Each row was made from one path, in order. Every step used is in the known rows, and no mark comes twice. Write each row's path.
Known rows
guzak/bomuv: [ 2.73  3.67  2.03  1.82 -1.13 -0.56 -7.23 -1.02  2.35  0.54 -3.55  1.00
 -1.84 -1.93 -2.91  1.02 -1.44  2.30  4.13  1.93 -0.85  2.16  2.08  1.36
 -0.66 -0.25  2.03 -0.39  4.03  4.46]
feri/ramol/zotedip/guzak/bomuv/soropo: [ 3.42  2.77 -2.07  3.13  3.65 -0.19 -7.11 -1.77  5.41 -1.23 -6.92 -3.72
 -0.26  2.45 -3.13  2.20 -4.11  3.62  8.24 -1.58 -1.14 -0.96 -0.82 -4.24
  2.89 -1.76  4.24  1.42  1.65  2.55]
bomuv/guzak/zotedip/ramol/petaf/soropo: [ 4.02  2.86  0.29  4.19  1.75  2.82 -3.29 -2.25  3.25  1.17 -3.59 -1.03
 -0.81  1.58 -1.08  2.18 -4.11 -1.25  0.87  2.27 -1.31 -0.18 -2.55 -1.61
  1.47 -0.25  1.74  0.03  0.85  1.53]
bomuv/guzak/zotedip/ramol/mafe: [ 3.07  2.42 -2.24  2.25  2.23  0.88 -2.89 -2.24  7.50  0.41 -6.10 -1.69
 -1.08 -0.62 -2.25  0.64 -4.84 -1.60  3.24  1.36 -0.34  2.94  0.20 -0.33
  1.76  1.11  2.83 -0.52  1.62  2.40]
soropo/petaf: [ 2.88  3.55 -1.13  1.83 -0.25  0.27 -6.58 -1.19  0.75 -0.28 -4.56  1.41
 -3.70  0.54 -1.82  4.10 -1.31 -0.75  3.68  3.23  1.00  2.10 -0.21  2.34
 -2.56  2.82  2.16 -0.08  2.69  2.65]
mafe/soropo/petaf/ramol: [ 2.99  3.50  1.35  0.19 -3.96  2.29 -5.98 -0.36 -0.65 -0.07 -4.33  0.35
 -6.27  2.27 -2.62  4.34 -2.65 -2.86  1.77  1.28  0.09  1.49 -2.28  1.27
  0.02  2.56  0.43  0.37  2.61  2.00]
regizif/guzak/zotedip/ramol: [ 0.88  3.33  1.46  3.30 -0.16  1.42 -3.85 -0.87  5.08 -0.11 -3.70  1.67
 -0.66 -2.06 -1.63 -0.57 -2.77 -0.92  2.93  4.05  0.53  2.92  1.01  0.16
  1.21  1.32  3.45 -0.65  3.17  3.06]
petaf/ramol: [ 3.01  3.86  0.77 -0.40 -2.11  1.62 -6.48 -0.63  2.73  0.16 -4.06 -0.26
 -4.29  1.09 -2.69  2.24 -3.00  0.42  3.16  1.49 -0.52  1.59 -0.28 -0.24
  0.59  2.34  1.63 -0.56  2.95  3.04]
regizif/guzak: [ 2.93  3.92 -0.06  1.98  0.47  3.16 -5.85  0.07  1.97 -0.50 -3.14  2.88
 -1.38 -0.33 -2.42  1.22 -1.25  0.95  2.89  3.27 -1.69  2.59  0.81  0.04
 -1.31  1.39  2.69 -2.03  4.09  3.71]
feri/ramol/bomuv/guzak/zotedip: [ 2.84  3.32  0.31  2.01  2.09 -0.16 -6.75 -1.40  4.15  0.71 -5.77  1.68
 -2.28  2.75 -2.29  4.28 -2.08 -1.28  3.31  0.94 -2.22 -0.68 -0.20 -2.38
  0.10 -4.29  1.78  2.29  3.82  3.03]
lani/guzak/bomuv/soropo/petaf: [ 3.20  2.95  2.57  4.28  1.93  0.43 -5.15 -4.51  1.00 -0.52 -3.66  1.69
 -3.08  1.18 -1.82  2.99 -1.69  1.05  2.47  2.13 -1.35  2.79 -1.51  1.97
 -2.75 -1.34  3.63  0.37  0.70  3.55]
mafe/soropo: [ 5.22  3.20 -0.35  0.21 -2.88  2.65 -6.78  1.55  0.29 -0.25 -3.40  0.67
 -2.70  0.32 -1.32  2.91 -1.23 -1.95  2.90  1.48 -1.27  0.50 -0.10  0.56
  0.13  0.73  0.85 -0.09  5.52  3.86]
mafe/ramol/zotedip/guzak: [ 3.44  0.27 -5.09 -1.41  2.13  2.40 -7.06  0.20  3.93  0.29 -4.83 -2.05
 -2.85  1.44 -1.17  2.08 -5.46  0.01  6.34 -1.56  3.13  0.16  1.21 -1.02
  2.34  1.60  3.81 -1.57  2.10  2.90]
feri/ramol: [ 4.03  4.58 -0.85  0.98 -1.24  0.20 -7.94  0.05  2.16 -0.45 -6.55  0.77
 -1.80  1.80 -1.79  3.57 -1.18 -0.59  5.51  2.29 -0.68  0.05 -1.00 -0.48
 -0.82  0.04  2.13  1.20  4.57  3.39]
guzak/zotedip/ramol: [ 1.86  3.15  0.40  1.90 -1.05 -0.55 -5.17 -0.84  5.29  0.20 -4.59 -0.48
 -1.41 -2.03 -0.90  0.68 -2.98 -1.45  4.15  3.18  1.63  1.72  0.83  0.88
  1.46  1.69  2.90  0.78  3.61  3.11]
soropo/petaf/ramol/bomuv/guzak: [ 2.11  3.08 -0.52  2.03  2.61  1.77 -6.34 -2.83  2.08  0.75 -5.29  0.70
 -5.80  3.72 -2.66  5.97 -2.98 -1.59  0.39  1.23 -1.73  0.99 -0.77 -1.09
 -0.07  0.13  0.93 -0.24  1.08  2.01]
ramol/zotedip: [ 3.46  2.88 -2.73 -0.27  2.62  1.87 -6.35 -0.37  2.28 -1.24 -3.71 -0.26
 -2.13  0.55 -1.54  1.73 -4.46  2.04  3.94  0.68  0.86  0.51  0.62  0.28
  0.66  1.54  2.32 -1.50  3.41  2.45]
bomuv/guzak/zotedip/ramol/petaf: [ 3.66  2.85 -1.34  4.46  2.27  1.00 -4.33 -2.32  3.92  0.57 -5.15  0.39
 -1.03 -0.68 -1.82  2.19 -3.48 -2.00  2.54  3.09 -0.99  0.82 -0.78 -0.10
  0.44 -0.04  2.44 -0.40  1.20  2.77]
soropo/petaf/ramol: [ 1.97  3.90  0.75  0.77 -1.72  0.72 -6.26 -1.73  1.23 -0.01 -4.82  0.51
 -5.82  1.74 -2.93  3.84 -2.88 -0.62  2.96  2.30  0.91  2.41 -1.39  1.56
 -0.96  3.55  1.72 -0.05  1.40  1.99]
mafe/ramol/bomuv/soropo: [ 2.89  2.21 -2.13 -0.02  1.83  0.63 -6.33 -0.50  3.67  0.71 -5.16  0.01
 -3.64  2.96 -0.86  4.52 -3.47  0.36  1.77  0.44  0.16 -0.25  0.62 -1.45
 -0.84 -0.79  2.29 -0.55  3.74  4.36]
bomuv/ramol/petaf/soropo: [ 3.05  4.78 -0.26  3.06 -0.53  3.36 -6.46  0.35  1.24 -0.83 -2.71 -0.55
 -2.24  3.00 -0.67  3.06 -1.79 -0.04 -0.72  3.43 -2.97 -1.60 -2.68 -0.98
 -1.85  1.68  1.38 -2.16  1.06  1.32]
zotedip/guzak/bomuv/ramol: [ 1.81  3.30 -0.48  4.03 -1.06  0.28 -8.34 -0.13  6.44 -0.10 -4.49 -1.81
 -1.11 -1.52 -2.04  1.17 -0.12 -0.03  4.42  1.92 -2.98  0.86  1.68 -1.76
  1.03  0.68  3.63 -1.03  1.54  3.81]
regizif/guzak/bomuv/ramol/petaf/soropo: [ 0.68  5.22  3.81  5.46 -0.05  3.68 -5.31 -0.72  1.04 -0.46 -1.69  1.87
 -0.92  1.33 -2.80  0.33 -1.60  2.39 -1.70  3.61 -4.78  0.64 -1.40 -0.86
 -1.89 -0.79  1.95 -3.43  0.52  2.08]
soropo/petaf/ramol/zotedip/guzak/bomuv: [ 0.32  1.67  0.03  1.54  1.94  0.67 -7.00 -2.53  2.66  0.02 -4.67 -2.79
 -4.73  1.25 -4.24  1.64 -5.08  2.30  5.53 -0.94  1.69  1.43  0.45 -0.03
  2.44  1.49  2.80 -0.51 -0.51  0.92]
guzak/bomuv/ramol/mafe/soropo/petaf: [ 0.85  4.08  0.64  2.82 -2.62  0.43 -5.67 -0.59  2.12 -1.12 -5.20 -0.44
 -4.01  0.29 -2.94  2.11 -1.95 -1.83  0.30  1.83 -2.02  2.55 -0.68  2.69
 -1.77  1.15  1.07 -1.28  1.27  1.84]
feri/ramol/zotedip/guzak: [ 3.73  2.30 -4.63  0.71  2.83  1.75 -8.62  0.24  3.46 -0.98 -6.66 -2.76
 -1.09  3.03 -1.57  2.88 -3.49  0.40  8.13 -0.42  0.48 -1.88 -0.44 -2.83
  2.32 -0.06  3.35  0.35  2.93  1.77]

Which path is each row?
[ 2.12  3.07 -0.82 -1.56 -0.62  1.90 -5.82 -0.75  3.12  0.03 -4.99 -1.96
 -4.45  2.24 -3.59  0.99 -4.31  1.39  3.25  0.42 -0.23  2.17  0.08  0.52
 -0.19  2.72  1.22 -2.07  2.13  2.16] | petaf/ramol/mafe
[ 1.32  3.81  1.46  2.34  2.36 -0.47 -4.03 -4.12  3.34 -1.33 -5.17 -1.56
 -4.89  1.76 -4.20  2.56 -6.50  4.42  2.88 -0.49  0.46  2.37 -1.73 -0.61
  1.10  1.51  2.94  0.07 -0.86  1.19] | guzak/bomuv/soropo/petaf/ramol/zotedip
[ 2.71  1.51 -3.03 -0.84  2.29  3.09 -7.30 -0.50  3.99 -0.50 -4.29 -3.77
 -3.67  2.25 -2.44  1.49 -5.06  1.49  5.78 -1.30  0.70 -0.29  0.39 -2.63
  3.63  2.38  2.94 -1.28  1.41  1.50] | petaf/ramol/zotedip/guzak
[ 2.97  4.49  0.06  2.14 -0.04  0.50 -4.31 -2.73  3.14 -0.70 -5.65 -0.90
 -5.25  2.84 -3.04  4.73 -3.28  0.87  2.96  1.81 -0.27  2.22 -2.88 -0.76
 -0.69  3.62  2.70  0.47  0.18  2.03] | bomuv/soropo/petaf/ramol
[ 1.55  1.20  0.66  0.96 -0.36  2.21 -6.86 -1.26  0.76 -0.04 -4.09 -2.84
 -5.29  1.80 -3.86  2.07 -4.77 -0.05  4.48 -1.83  0.85  0.63 -0.52 -0.24
  3.39  0.51  1.66  0.18  0.62  0.96] | mafe/soropo/petaf/ramol/zotedip/guzak/bomuv
[ 3.57  1.12 -4.79  0.32  3.71  2.70 -7.73  0.18  3.57 -0.74 -4.15 -2.75
 -1.49  1.04 -1.50  1.58 -3.69  1.31  6.60 -0.34  0.62 -0.33  1.30 -1.64
  2.02  1.67  3.31 -1.48  2.61  2.15] | ramol/zotedip/guzak
[ 3.14  3.28 -2.50  3.18  1.07  1.42 -7.36 -0.62  1.13 -0.03 -5.59 -0.60
 -1.10  0.06 -0.75  2.59 -2.50 -1.45  2.80  4.33  0.10 -0.65 -0.06  1.14
 -0.77  1.68  1.51 -1.72  3.00  2.89] | zotedip/ramol/petaf
[ 4.62  3.26  0.03  2.01  0.66  0.72 -4.10 -1.60  5.13  0.38 -3.63  1.86
 -2.17 -0.95 -2.75  2.16 -2.63 -0.22  3.73  1.26 -1.76  2.73  0.01 -0.87
  0.23  0.06  3.04  0.56  2.54  3.83] | bomuv/guzak/zotedip
[ 1.08  2.96  0.74 -0.71  0.13  1.58 -8.23 -0.39  1.75  0.61 -3.80 -0.30
 -5.00  2.54 -2.14  3.14 -2.64  0.54  1.38  1.31 -0.83 -0.55  1.19 -0.79
  0.41 -0.16  0.48 -0.99  3.99  2.68] | petaf/ramol/bomuv
[ 0.97  2.30 -1.50  3.37 -1.65  1.13 -7.12 -0.03  3.37 -0.61 -5.48 -3.01
 -3.23  0.74 -2.92  1.97 -1.13 -2.50  3.01  0.85 -2.03  1.36 -0.08  0.70
 -0.18  1.21  2.11 -1.13  0.32  1.58] | zotedip/guzak/bomuv/ramol/mafe/soropo/petaf
[ 1.74  3.12  0.66  4.67 -0.07  2.45 -7.97 -0.01  2.65  0.43 -2.72 -2.81
 -1.16  2.01 -2.01  1.37 -0.80  1.28  2.00  1.80 -3.70 -1.63 -0.82 -2.10
 -0.10 -0.29  2.18 -1.78 -0.05  1.82] | zotedip/guzak/bomuv/ramol/petaf/soropo
[ 1.02  2.08 -0.56  1.31 -1.59  0.40 -3.93 -0.80  2.15 -0.16 -5.44 -1.72
 -3.57  0.08 -2.06  1.42 -3.85 -4.00  2.59  2.07  2.36  2.20 -0.97  3.46
  0.27  2.27  1.10  0.63  2.41  0.87] | guzak/zotedip/ramol/mafe/soropo/petaf
[ 1.45  1.48  0.06  0.41  1.54  1.57 -7.49 -1.56  4.15  0.09 -3.79 -3.40
 -3.26  0.62 -3.80 -0.02 -5.25  3.42  5.82 -1.75  0.31  0.73  1.54 -1.84
  3.81  0.33  2.88 -1.02  0.98  2.00] | petaf/ramol/zotedip/guzak/bomuv
[-0.05  2.80 -0.45  4.32  2.98 -1.68 -4.68 -2.78  4.82 -0.10 -5.77 -1.25
 -3.04  1.13 -0.79  3.92 -2.90 -1.17  1.85  3.45  1.49  0.09 -0.11 -0.16
 -0.09  0.57  2.50  1.55  1.92  1.50] | guzak/zotedip/ramol/bomuv/soropo/petaf
[ 1.43  1.08  0.05  0.93  1.34  1.82 -4.57 -2.60  3.80  0.00 -3.88 -0.87
 -1.89  0.19 -0.64 -1.22 -4.14 -2.16  2.56  2.01  1.23  2.19  0.11  2.90
  0.11 -0.36  3.02 -0.70  2.06  2.20] | lani/guzak/zotedip/ramol/mafe
[ 1.05  3.12 -0.83 -0.43 -0.45  1.09 -5.43 -2.01  1.67 -0.18 -5.69 -1.30
 -5.89  2.89 -3.96  2.55 -4.24  0.26  2.99  1.25  1.18  2.99 -1.10  2.45
 -1.62  3.96  1.35 -1.39  0.58  1.08] | soropo/petaf/ramol/mafe
[ 1.08  2.60  1.26 -0.10 -1.69  2.29 -7.58 -0.12 -1.70  0.36 -3.98  0.22
 -6.92  3.75 -2.12  5.29 -2.26 -3.00 -0.22  1.29 -0.26 -0.62 -0.71  0.92
 -0.21 -0.12 -0.74  0.21  3.55  1.72] | mafe/soropo/petaf/ramol/bomuv
[ 2.49  2.39 -3.05  1.54 -1.00  1.77 -5.42 -0.34  1.20 -0.40 -6.65 -2.21
 -3.11  1.22 -1.07  3.02 -3.15 -4.35  2.02  2.46  1.39  1.58 -1.06  2.91
  0.03  3.01  0.62 -0.56  2.97  1.30] | zotedip/ramol/mafe/soropo/petaf
[ 1.16  2.98 -2.81  4.46  3.59 -0.20 -6.04 -2.43  3.72 -0.42 -6.86 -1.83
 -2.60  2.23  0.08  5.57 -2.15 -1.59  1.35  3.68  0.38 -0.46 -0.40 -0.70
 -0.17  1.41  1.97  0.38  2.45  2.00] | zotedip/ramol/bomuv/soropo/petaf
[ 3.17  3.89 -2.43 -0.15 -0.07  0.41 -7.23 -0.15  2.58 -0.56 -7.24 -1.07
 -1.96  2.88 -2.71  2.27 -2.64  0.27  5.58  1.26 -0.39  0.64 -0.71  0.50
 -1.37  0.42  1.72 -0.19  3.84  2.51] | feri/ramol/mafe
[ 2.12  1.08 -2.72  2.28  3.34 -0.36 -5.16 -2.84  4.56 -0.09 -5.97 -2.48
 -3.46  1.53 -2.90  3.06 -5.96  2.17  6.14 -1.83  2.77  1.76 -0.30 -0.91
  1.34  0.87  4.68 -0.03 -0.74  2.51] | mafe/ramol/zotedip/guzak/bomuv/soropo/petaf
[ 1.66  4.80  2.78  4.12 -1.11  1.61 -6.56 -0.65  1.33 -0.09 -2.30 -0.24
 -1.78  1.22 -2.11  1.69 -1.69  1.85 -0.62  2.82 -3.64 -0.48 -1.59 -0.39
 -1.55 -0.27  1.24 -1.96  0.73  2.04] | guzak/bomuv/ramol/petaf/soropo
[ 1.65  5.04  1.58  3.51 -1.99 -0.63 -7.02 -0.58  5.10 -0.63 -4.19  0.74
 -1.81 -1.98 -2.06  1.42 -0.93  0.63  1.82  2.93 -2.88  2.11  1.02  0.09
 -0.56  0.48  2.71 -1.00  2.26  3.75] | guzak/bomuv/ramol
[ 1.82  3.13  1.12  2.43  2.24  2.24 -6.51 -2.55  3.41 -1.55 -2.62  0.83
 -1.98 -0.18 -0.49  0.11 -3.90  0.76  0.24  1.22 -2.04  1.24 -0.07  0.90
  0.23 -1.81  3.85 -2.10  0.84  2.57] | lani/guzak/bomuv/ramol/zotedip
[ 0.76  4.83  4.22  4.48  0.20  0.85 -3.11 -3.57  2.93 -0.52 -4.49  1.76
 -4.07  1.17 -5.06  1.92 -3.25  3.13  1.97  1.97 -1.82  4.45 -1.52 -0.74
 -0.67  1.18  3.29 -0.53 -0.28  2.60] | regizif/guzak/bomuv/soropo/petaf/ramol
[-0.17  4.05  2.61  3.26  1.49  1.19 -2.61 -3.72  3.38 -0.68 -5.31 -0.17
 -4.21  2.27 -6.17  0.68 -4.50  4.00  1.97  0.94 -1.79  4.96 -1.44  0.08
 -1.43  1.56  2.63 -1.96 -1.08  1.65] | regizif/guzak/bomuv/soropo/petaf/ramol/mafe
[ 1.49  3.14 -0.88 -0.17  1.60  1.50 -5.57 -2.34  1.08 -1.01 -4.65 -0.53
 -5.85  2.32 -2.84  3.22 -5.83  1.02  2.87  0.53  2.30  1.51 -1.45  1.18
  0.50  3.50  2.13 -0.77  0.47  0.60] | soropo/petaf/ramol/zotedip
[ 2.28  3.22  4.49  3.20  0.51  1.02 -4.80 -5.27  1.39 -0.12 -3.99  0.67
 -5.25  2.44 -2.87  2.63 -3.16  1.19  1.69  1.26 -1.40  3.05 -2.59  1.10
 -1.20 -0.56  3.37  0.52 -0.75  2.76] | lani/guzak/bomuv/soropo/petaf/ramol
[ 1.78  2.78  1.13  3.86  0.31 -0.26 -5.90 -3.03  4.50  0.31 -5.46 -2.98
 -4.13  1.73 -4.25  3.16 -2.43  1.96  5.67  0.39 -0.82  1.98 -0.93 -2.05
  1.15  1.74  3.57  0.92 -0.87  2.43] | zotedip/guzak/bomuv/soropo/petaf/ramol
[ 1.94  3.08 -1.81  2.96  3.53  0.04 -6.49 -1.79  1.73 -0.60 -5.20 -0.09
 -3.72  3.08 -1.50  5.83 -1.38  0.62  1.91  2.66 -0.87 -0.22 -0.39 -0.37
 -2.36  0.53  1.81  0.15  2.67  2.40] | ramol/bomuv/soropo/petaf
[ 3.43  2.59 -3.19  3.41  3.83  1.95 -6.87 -1.41  5.02  0.76 -6.08 -0.79
 -1.04  0.78  0.28  4.08 -2.33 -2.85  0.94  2.40 -2.01 -0.30  1.14 -2.04
  2.20 -1.06  1.42 -0.80  3.92  3.48] | zotedip/ramol/bomuv/guzak
[ 1.40  2.76  1.81  2.87 -1.55  2.56 -5.84 -2.08  0.40 -1.00 -3.65  0.81
 -4.41  1.34 -1.58  1.69 -1.85 -3.45 -1.17  1.69 -2.54  2.46 -1.67  3.82
 -2.52 -1.30  1.86 -1.54  0.46  1.97] | lani/guzak/bomuv/ramol/mafe/soropo/petaf
[ 2.62  2.74 -0.26 -0.92 -0.81  2.96 -5.34 -0.88 -0.55 -1.06 -4.11 -0.68
 -6.22  2.85 -2.54  3.75 -5.76 -1.30  1.71 -0.48  1.50  0.75 -2.49  0.91
  1.43  2.43  0.85 -0.16  1.75  0.52] | mafe/soropo/petaf/ramol/zotedip
[ 3.82  2.56 -0.18 -0.19 -1.18  3.05 -6.06 -0.03 -1.25  1.35 -2.97  0.37
 -3.56  3.60 -1.25  3.13 -4.01  0.25  1.38  1.04  1.13 -0.51 -1.92  1.04
 -1.80  0.82  1.16 -1.65  2.26  2.82] | mafe/ramol/petaf/soropo
[ 0.28  1.49  0.95  4.33  4.05  0.48 -4.77 -4.29  2.97 -0.19 -4.34  0.10
 -3.37  2.59  0.76  3.46 -2.72 -2.73  0.41  3.44  0.83  0.14 -1.11  0.96
 -0.82 -1.74  3.18  1.28  1.27  1.64] | lani/guzak/zotedip/ramol/bomuv/soropo/petaf
[ 2.30  2.10 -0.55  1.78  3.17  1.23 -5.85 -2.40  6.11 -0.65 -4.75 -4.68
 -2.72  1.68 -3.81  0.77 -5.63  4.69  5.75 -2.30 -0.95  0.52  0.04 -4.22
  4.17  0.47  3.75 -0.43 -0.11  2.08] | petaf/ramol/zotedip/guzak/bomuv/soropo
[ 0.82  2.65  1.82  1.83  1.85  0.40 -4.89 -3.24  3.06  1.10 -4.17  1.22
 -6.40  2.75 -3.53  4.45 -3.49 -1.28  0.70  0.99 -0.70  1.63 -0.52 -0.55
 -0.02 -0.74  1.46  0.88  0.72  1.72] | soropo/petaf/ramol/bomuv/guzak/zotedip
[ 3.29  2.63  0.11  1.29  0.21  3.35 -6.15 -1.44  0.04  0.73 -4.83  0.73
 -6.42  4.24 -2.30  6.40 -2.81 -3.98 -0.89  0.13 -2.55  0.23 -1.89 -1.01
  0.82 -0.88 -0.30  0.27  2.41  1.93] | mafe/soropo/petaf/ramol/bomuv/guzak
[ 2.24  3.80  2.87  3.38 -0.77  1.41 -7.21 -2.19  3.19 -0.51 -2.69  1.90
 -1.97 -0.78 -0.76  0.82 -0.73 -0.87  0.36  2.81 -3.33  1.89  0.14  1.24
 -1.32 -1.69  3.44 -1.32  1.70  4.09] | lani/guzak/bomuv/ramol
